(in the rows, 128 means zero)
Known rows, with every way that one mark hangs from another:
Z122[Z274[Z593 Z783[Z429 Z484]]]: [161 153 158 123 120 124 125 115 108 114 122 107 112 118 118 126 176 132
 187 150 131 102 166 123 163 115 163 172 103 134  82 121 113  91 150 103
 129 152 131 140 107 110 174 137 131]
Z122[Z274]: [119 134 121 131 120 100 133 131 107 133 115 137 115  95  98  99 186 135
 138 158 178  91 161 119 145  73 157 148 135 118  92 133 116 134 162 105
 139 162 123 146 122 120 176 137 135]
Z783[Z274[Z122[Z484] Z593[Z754]] Z429]: [158 152 167 146 101 165 118  84 104  94  98 104  91 100 155 152 176  94
 192 133 143 149 164 137 129 188 168 161 135 106  81 178 110 107 142  83
 135 135 143 153 120 154 163 145 145]
Z121[Z542]: [118 127 116 143 136  98 124 162 135 140 117 154 123  99  81 108 168 140
  98 158 155 101 145 104 126 106 140 140 146 173 104 119 140 122 162 128
 140 163 154 111 140 133 144 173 153]
Z783[Z429 Z484[Z593] Z520]: [148 117 147 111 134 157  87  86 107  97  32 142 146 162 163 173 172 119
 207 116 101 161 144 166 169 163 161  99 126 117 101 139 133 110 109 150
 133 174 107 154 169 145 124 171  93]
Z121[Z344 Z542[Z93 Z520] Z894]: [121 104  92 116 150  94 136 182 154 135 139 129 151 164  72  63 146 108
  23 167 109  62 162  80 115 153 140 185 141 235 120  91 147 161 144 109
 161 195 189  83 145  81  64 175 119]
Z520[Z542 Z783]: [105  99 127 162  93  97  95 232 161 146 101 123 120 107 124 121 157 159
 143 171 131 105 123 122 138 131 128 128 172 166 139 164  59 101 165  94
 112 171 178 140 130 108 170 141 124]
Z344[Z93[Z542[Z121[Z894] Z520]]]: [ 90 115  90 133 157 107 138 166 193 119  79 110 118 104 115  95 151 148
  71 171 117  78 151  90 133  89 158 148 143 165 154 125 124 123 160 130
 122 167 157 134 143 103 153 132 139]
Z122[Z274[Z593[Z484 Z754] Z783[Z429]]]: [174 151 162 124 135 131 127 123  99 121 133 101 106  98 116 127 154 122
 156 153 155  79 180 106 134 127 157 194 100 160  97 123  89  80 157  96
 134 131 121 130 109 119 185 137 135]
Z274[Z783[Z429 Z520[Z542[Z93]]]]: [123 117 141 128 100 114 104 149 167 127 100 106 115 123 137 134 165 118
 157 145 104 122 143 148 175 160 165 146 137 186 114 170  97  79 146 110
 131 185 135 135 134 109 144 139 112]
Z520[Z542[Z121] Z783]: [103  94 126 151  75 118 107 237 154 144 107 129 138 113 126 114 147 169
 123 178  92 101 126 107 124 133 136 130 180 159 146 149  47  99 172  97
 111 180 187 151 131 101 174 136 133]
Z429[Z783[Z274[Z593[Z754]]]]: [126 136 116 128 119 123 104 125 110 112 136 106 132 114 107  94 202 131
 135 145 157 105 139 133 156 117 143 144 141 128 112 148 123  93 161  89
 144 147 143 137 128  97 159 141 109]
Z542[Z93 Z121[Z344 Z894] Z520[Z783[Z429]]]: [107  74  86  91  87 153 118 215 148 132 129 110 181 165 124  85 130 139
  52 190  50  70 166  94 128 169 152 191 177 213 147 136  77 154 155 105
 118 204 159 123 135  42  93 131  96]
Z754[Z122[Z274[Z783]] Z593[Z484]]: [185 123 133 152 173 131 108 151  72 122 117 127  90 117  88 100 152 167
 156 179 126  97 165 100 111 118 144 175 115  82 105 142  97 101 139 132
 122 116 141  82 129  64 166 112 134]
Z429[Z783[Z274 Z484[Z593[Z754]] Z520]]: [127 113 121 109 137 135  95  86  97  92  94 126 167 163 135 108 207 123
 162 123 124 133 133 157 153 118 153 119 122 118 111 130 120  84 142 110
 147 169 139 153 146 102 132 149  67]
Z122[Z274[Z593[Z484]]]: [160 156 142 134 132 116 133 139  94 124 111 127 106  87  94 108 164 133
 154 172 172  79 180 100 136  90 151 172 111 115  95 114  98 124 165 112
 131 150 126 142 120 124 183 130 139]
Z484[Z783[Z429]]: [125 119 120 114 143 117 135 122 119 157  95 128 126 127 120 125 167 138
 156 135 169 127 141 153 176 150 130 115 178 164 106 172 133  91 136 109
 146 144 102 124 120  99 167 151 127]
Z429[Z783[Z274[Z122 Z593[Z484]]]]: [144 137 120 132 106 127 119 113 108 105 129  99 114 110 101  94 189 144
 147 156 156 108 146 141 142 127 148 154 138 128 105 152 105  91 168  83
 139 144 156 134 123 104 165 126 118]
Z429[Z783[Z274[Z122] Z484 Z520]]: [122 114 108 121 108 129  99  78 113  94 101 126 141 143 129 103 207 124
 162 127 120 148 131 173 155 121 163 135 126 115 101 149 113  85 152  91
 138 171 159 150 130 120 142 142  77]
Z344[Z93]: [102 127  88 145 173  97 120 128 180 139 100 123  88  90 122 122 175 135
 110 179 164  77 144 108 167 102 150 146 141 158 119 166 131 113 153 124
 133 148 126 142 124 107 168 139 129]
Z274[Z122 Z783[Z484]]: [146 138 154 123 118 121 135  81 158 135 134 101 105  96 114 118 163 151
 168 159  91 131 153 150 137 153 166 186 131 203 116 155  87  77 169  87
 106 112 155 116  83  96 175 124 135]
Z429[Z783[Z484[Z122[Z274[Z593]]] Z520]]: [139 118 109 114 132 138 106 101  91  98  91 120 158 147 125 102 187 155
 166 130 147 121 147 168 158 110 158 135 125 123 111 137 118  90 139 114
 132 169 142 143 138 111 155 152  84]
Z344[Z93 Z121]: [ 88 121  81 152 195  83 154 102 195 130  96 118  85  98 139 120 167 127
  82 201 147  65 139 113 167  95 153 129 153 143 127 122 148  99 159 131
 158 144 125 174 119 117 189 157 127]
Z122[Z274[Z593]]: [143 163 143 139 121 111 136 141 101 122 120 120 110  86  93 104 182 128
 159 162 170  87 179 101 154  84 157 163 115 109  94 121 121 138 162 108
 137 159 125 148 120 125 178 136 143]
Z121[Z344[Z93] Z542[Z520[Z783]] Z894]: [115  94  73 135 181  73 148 185 182 129 138 119 130 178  79  87 150 105
  17 166 123  49 146  90 133 148 135 174 134 235 124  92 150 139 146 104
 170 171 208  86 137 107  87 185 113]
Z484[Z783[Z274]]: [109 126 123 117 151  97 157 107 123 151 110 140 138 124 111  97 194 109
 154 148 159 136 143 139 176 122 128 114 166 140 101 157 126  95 155 100
 153 163 119 139 103  87 157 130 113]
Z754[Z593[Z484[Z122]]]: [172 128 127 127 177 143 114 154  95 142  79 143 111 108 103 116 146 161
 147 184 146 101 162 112 131 135 127 138 148 106 115 145 108 114 141 148
 104 127 126  98 142  77 164 132 139]
Z93[Z542[Z520]]: [ 92 127 114 128 114 104 124 184 158 120  64 126 133  78  91  88 145 152
 104 152 124 120 151 125 117  81 145 138 154 154 155 118 121 145 167 127
  98 163 142 101 153 125 153 133 144]
Z754[Z122 Z593]: [152 133 122 165 162 132  93 165  94 131 107 134  96 104  88 106 170 163
 152 170 119 125 153 105 137 133 139 143 149  73 122 168 139 141 129 143
 121 118 134  85 145  73 151 133 145]
Z783[Z274]: [101 130 122 136 120 100 126 110 139 127 106 150 117  99 113 108 208  95
 144 161 139 138 137 132 163 112 145 121 156 109  91 157 125 124 161 104
 143 171 134 151 122 117 146 130 125]
Z344[Z93[Z542[Z121 Z520]]]: [ 85 121  86 135 150 111 138 163 186 117  75 114 115  91 118 100 146 151
  79 174 118  82 151  95 131  81 156 149 140 157 151 130 122 122 162 130
 114 169 146 130 143 111 161 125 141]
Z429[Z783[Z484[Z593[Z274]] Z520[Z542]]]: [138 109 120 123 117 124  78 133 104  97  80 122 165 155 128 107 180 162
 157 132 126 113 131 150 137 116 151 115 123 129 128 120 110  81 139 120
 142 169 144 150 155 106 140 140  81]
Z344[Z93[Z542[Z520[Z783[Z274]]]] Z121[Z894]]: [ 77  98  87 147 195  72 165 144 225 104  83  98 110 132 137  97 166 116
  56 186 125  72 138 106 148  94 155 124 149 157 152  93 143 104 162 123
 158 163 172 170 128 110 158 159 115]
Z894[Z121[Z542[Z93 Z520[Z783]]]]: [115  93 116 108 108 123 140 194 131 132 102 150 152 113  97 111 162 151
  92 206 119  77 135  95 155  94 148 167 161 191 111  96 111 127 170 139
 123 186 136 131 147  84 128 142 144]
Z484[Z122 Z593[Z754] Z783]: [144 130 169 104 209 150 204  84  74 140  94  99 189 150 133 105 160 160
 170 135 203 116 189 135 137 162 123 101 172 192 141 156 118 100 122 125
 163 133  82 134 128  63 157 136 135]
Z520[Z542[Z93 Z121[Z344 Z894]]]: [108 109 121 132  93 126 117 198 156 145 106 124 136 126 122  74 138 147
  83 179  75  84 144  75 112 152 149 149 169 173 140 134  81 127 148 100
 133 206 182 143 146  67 127 131 140]
Z121[Z344 Z542[Z520[Z783]]]: [109 113  84 133 131  90 140 181 134 131 130 145 139 133  73  92 138 118
  55 166 116  85 145 118 117 132 124 171 146 201 113  97 137 146 157 104
 141 176 174  66 142 132 108 169 124]
Z121[Z344[Z93] Z894]: [118 120  84 125 192  77 144 116 188 142 125 117  94 147  94  86 169  98
  60 165 134  65 131 114 160 162 137 152 150 186 117 132 159 134 132  97
 168 140 169 108 127  96 120 167 119]
Z593[Z274[Z783] Z484 Z754[Z122]]: [180 106 141 144 178 115  77 111 109 126 141 144 127  68 118 118 126 126
  86 167 138  93 158 105  46 165 132 209 110 203 144 129  63  40 152 102
 145  66 106  98  98 125 169 104 119]
Z344[Z93 Z121[Z542]]: [ 92 118  81 160 200  79 161 115 191 123 104 126  92 109 127 118 162 127
  59 195 151  61 141  95 146  91 152 133 141 161 117  97 161  93 160 137
 170 160 148 163 128 130 172 177 138]
Z894[Z93[Z542] Z121]: [ 99 109 118  84 119 122 149 140 155 116  64 134 117  82 106 113 165 143
 122 214 128 101  88 129 168  74 146 158 166 148 104 107 145 116 149 135
 108 176 120 131 179  85 131 126 172]

Rows:
[178 130 135 122 173 138 126 147  91 137  93 131 111 116 102 111 149 159
 153 183 146  93 167 112 132 126 134 150 133 110 106 138 101 101 144 140
 109 129 130 100 132  70 169 125 136] : Z754[Z593[Z484[Z122[Z274[Z783]]]]]
[109 107 113 136 168  88 148 143 170 136 121 132 130 129 107  91 169 128
  59 185 135  75 146  95 133 119 151 133 161 181 122  86 149 114 161 132
 169 167 161 160 129  96 142 189 133] : Z344[Z121[Z542[Z93] Z894]]
[144 121 134 127 138  96 107 104 139 120 118 145 148  99 120 114 173 137
 136 164 129 120 141 143 123 135 143 151 127 169 112 127 119  71 149 112
 139 123 115 132  96 115 156 107 120] : Z593[Z274[Z783[Z484[Z122]]]]
[158 106 125 116 153 134 143 103 102 125  79 138 120 113 123 123 140 143
 148 164 173 106 164 154 123 137 146 148 143 158 102 153  72  86 146 121
 130 151 120 127 128 123 171 131 124] : Z593[Z484[Z122[Z274[Z783[Z429 Z520]]]]]
[158 147 172 138 110 173  93  42 112  74  64 127 120 132 186 172 189  46
 217 102  75 202 168 151 154 199 177 151  93  97  87 154 118  96 121  94
 137 180 141 172 138 188 124 160 101] : Z783[Z274[Z122 Z593[Z754]] Z429 Z484 Z520]
[166 150 139 148 137 120  97 150 112 126 109 134 109  88  97 112 172 139
 140 171 137 110 165 102 124 135 142 151 124  94 112 133 141 126 147 125
 126 119 124 115 130 109 158 117 147] : Z754[Z593[Z274[Z122]]]
[155 116 143 100 163 142 140 123  80 124  59 127 144 156 129 135 153 167
 201 141 181 106 148 165 142 138 154 114 154 118 100 152 107 101 138 147
 132 126 117 138 128  90 171 148  99] : Z122[Z484[Z593 Z783[Z429 Z520]]]
[112 110 114 142 170  80 155 138 166 137 119 138 124 129  95  99 172 127
  63 177 138  81 139 107 140 116 148 119 165 169 123  78 156 112 163 131
 175 146 164 157 129 120 156 199 140] : Z344[Z121[Z542 Z894]]
[143  97 134 124 127 131  86 147 127 117  89 132 144 141 149 160 169 156
 180 151 128 129 122 154 140 161 129 120 154 152 107 154 102  90 136 115
 119 137 129 137 126 113 151 148 102] : Z520[Z783[Z429 Z484[Z593[Z274]]]]
[ 97 100 114 114  99 146 133 186 144 107  59 128 165 112 123 102 127 174
 109 150  80 135 144 135 101 111 146 132 171 152 157 120  93 122 157 124
  87 176 161 112 152 118 152 135 140] : Z93[Z542[Z121 Z520[Z783[Z429 Z484[Z122]]]]]
[145 158 160 135 111 107 137 152 126 114 127  99 118 106 108 100 177 115
 169 161 137  88 184 101 163  98 171 182  92 139 101 123  97 108 164 103
 136 192 139 153 116 106 163 121 121] : Z122[Z274[Z593 Z783[Z520[Z542[Z93]]]]]
[135 149 146 143 100 136 113 110 124 103  92 122 100 111 139 148 197  85
 183 143 134 151 147 134 179 164 150 121 146  93  76 168 141 119 136 102
 148 174 125 156 140 143 143 145 141] : Z783[Z274[Z593] Z429]
[173 139 153 113 155 147 137 121  52 115  90 120 129 132 135 126 154 131
 195 128 197  91 180 133 128 116 170 175 106  99  85 131  96  91 144 113
 133 131 128 150 103 123 195 154 100] : Z122[Z274[Z593[Z754]] Z484[Z783[Z429 Z520]]]
[162 124 155 114 163 131 113 129  93 120  99 128 143 112 118 124 151 170
 157 164 171  78 150 130  90 124 156 156 134 143 116 129  94  95 155 136
 122  83 121 132 110  90 180 128 114] : Z122[Z484[Z593[Z274[Z783] Z754]]]
[ 81  98  84 146 198  73 160 155 225 112  81  95 109 127 131  99 155 132
  51 188 129  62 139 105 146  94 153 130 152 171 161  93 142 105 162 129
 151 152 167 163 130 107 165 164 119] : Z344[Z93[Z542[Z520[Z783]]] Z121[Z894]]
[114  94 108 129 124 125 121 193 120 123 113 138 171 131 114 100 153 156
 100 172 139  93 176  93 108  98 148 176 133 202 114 122  96 131 163 125
 117 211 158 119 132  91 113 147 115] : Z121[Z542[Z93 Z520[Z783[Z484[Z122[Z274]]]]]]
[ 97 100  80 153 203  73 158 146 200 123 108 113 113 140 120 108 163 122
  34 194 140  45 154  82 152  97 159 140 142 189 137  80 155 110 162 140
 179 160 165 168 129 111 149 185 126] : Z344[Z93 Z121[Z542[Z520] Z894]]
[102 108 123  89 104 126 149 168 152  99  69 122 135  93 112 116 166 130
 130 222 111 103 102 122 177  75 146 172 155 146 110 100 129 125 159 130
 103 190 129 137 175  83 118 113 156] : Z894[Z93[Z542[Z520[Z783[Z274[Z593]]]]] Z121]
[128 100 132 131  98 153  53 131 135 110  29 146 133 147 185 160 155 116
 186 122  79 163 137 145 151 168 165 123 129 133 107 161  98  94 112 127
 117 217 140 161 164 140 119 161  90] : Z783[Z429 Z484 Z520[Z542[Z93]]]
[172 151 163 124 134 130 126 119 101 113 122 105 110 105 121 131 158 102
 161 144 149  89 185 114 144 128 164 192  87 153  99 121  91  82 155 101
 139 149 119 138 117 136 176 141 120] : Z122[Z274[Z593[Z484 Z754] Z783[Z429 Z520]]]
[120  94 102 115 109 149  93 133 109 107  81 125 171 154 143  93 169 172
 143 140 111 121 136 154 136 124 158 128 147 142 131 148  90  81 139 113
 124 195 160 149 149  86 142 142  85] : Z429[Z783[Z484[Z122] Z520[Z542[Z93 Z121]]]]
[197 164 192 149  95 146 132 127 146 104 106  67  77  93 125 150 127 119
 195 153  97 121 187 133 141 207 171 198  96 187 122 152  62  68 161  91
 122 142 160 128 120 148 173 124 145] : Z274[Z122 Z593[Z484] Z783[Z429 Z520[Z542]]]
[182  96 133 140 186 132  83 103  77 131 111 151 135  90 137 129 120 124
  99 143 169 112 160 114  50 184 119 180 130 181 137 142  80  43 128 101
 162  77  87 104 110 138 165 118 118] : Z593[Z274 Z484[Z783[Z429]] Z754[Z122]]
[177 131 136 124 163 141 117 135  94 134  79 135 104 127 115 125 155 126
 166 161 133 124 163 121 145 155 133 139 132  95 102 147 111  97 140 130
 122 140 128 109 139  92 155 133 121] : Z754[Z593[Z484[Z783[Z274[Z122] Z429 Z520]]]]
[143 125 168 123 175 147 157  82  74 120 101 103 156 161 144 127 181 118
 182 118 163 141 163 129 143 177 131 101 158 145 113 161 131  92 115 109
 182 140  90 137 138  83 137 137 124] : Z484[Z593[Z754[Z122]] Z783[Z274 Z429]]
[139 141 159 129 159 153 122  54 107  87  63 151 162 134 168 135 197  56
 200 124  93 188 171 143 160 154 159 135 102  97 104 136 114 103 128 118
 134 191 138 172 128 150 122 147  86] : Z783[Z274[Z593[Z754]] Z484[Z122] Z520]
[163 144 137 135 149 107  92 162 123 131 119 135 120 102  95 111 176 138
 138 176 124 101 153 105 144 127 136 149 121 108 111 125 143 103 147 132
 126 119 119 107 123  86 156 116 133] : Z754[Z593[Z274[Z783]]]
[156 113 130 108 195 131 113 117 100 170 109 144 132  88 120 119 124 127
 103 155 168  90 162 108  97 148 118 175 148 210 143 138  65  61 158 107
 126  95 105 106 108 101 184 146 113] : Z593[Z484[Z783] Z754]
[105  93  98  94  96 137 121 195 136 139 112 126 176 128  93  95 153 146
  65 196  75  78 164  94 152 102 164 171 172 182 154 114  92 157 172 136
 123 168 142 148 146  65 123 133 134] : Z542[Z121[Z894[Z93]] Z520]
[ 95 118 106 109 113 116 149 183 159 118  82 127 151 113  82  64 130 144
  58 155  73 106 146 110 103 110 147 144 164 160 162  89 124 150 161 117
 115 169 173  96 156 111 133 141 148] : Z93[Z542[Z121[Z344 Z894] Z520]]
[108 120  85 123 130 104 136 169 134 131 127 142 143 126  82  76 133 119
  47 176 112  77 163  94 107 131 136 189 137 208 111 103 141 158 151 112
 138 205 158  72 148 103  87 153 124] : Z121[Z344 Z542[Z93 Z520]]
[106 115 120 131 104 118 113 173 156 128  83 138 141 127 123  94 158 104
 107 155  85 111 154 110 145 143 163 141 142 149 137 136  97 132 147 118
 141 221 162 154 157 115 120 145 108] : Z783[Z520[Z542[Z93 Z121[Z344 Z894]]]]
[ 97  99 102 132  99 104 108 196 139 132 108 131 152 111 109 116 176 126
 121 177 123 111 158 133 162 101 142 153 163 163 134 149  82 145 179 112
 113 166 134 132 122 103 144 125 100] : Z542[Z520[Z783[Z274]]]
[ 77 125  87 151 196  81 165 111 212 112  72 111  85  89 137 106 153 135
  76 187 140  79 130 113 139  82 151 121 149 136 140 105 157  95 157 130
 146 154 142 158 134 129 187 155 139] : Z344[Z93[Z542] Z121]
[ 95 128 113 120  98 122 153 190 153 102  87 122 150 104  96  78 133 134
  89 163  66 120 147 115 107 112 138 152 153 138 152  97 110 140 170 105
 103 182 175  99 148 123 140 125 138] : Z93[Z542[Z121[Z344] Z520[Z783[Z274[Z593]]]]]
[137 125 155 135 103 156 124  64 110  79  65 123 113 135 166 156 190  72
 195 112 139 170 159 172 144 180 184 128 128  93  80 179 113 115 132 102
 154 175 135 171 147 176 136 151 107] : Z783[Z274[Z122[Z484[Z593[Z754]]]] Z429 Z520]
[143 131 161 149  91 150  75 105 123  77  33 142 126 154 189 168 187  63
 224 113  62 195 142 143 174 175 165 110 105  71  84 142 112  92 115 114
 138 225 158 183 159 172 115 155  95] : Z783[Z274[Z593] Z429 Z484 Z520[Z542]]
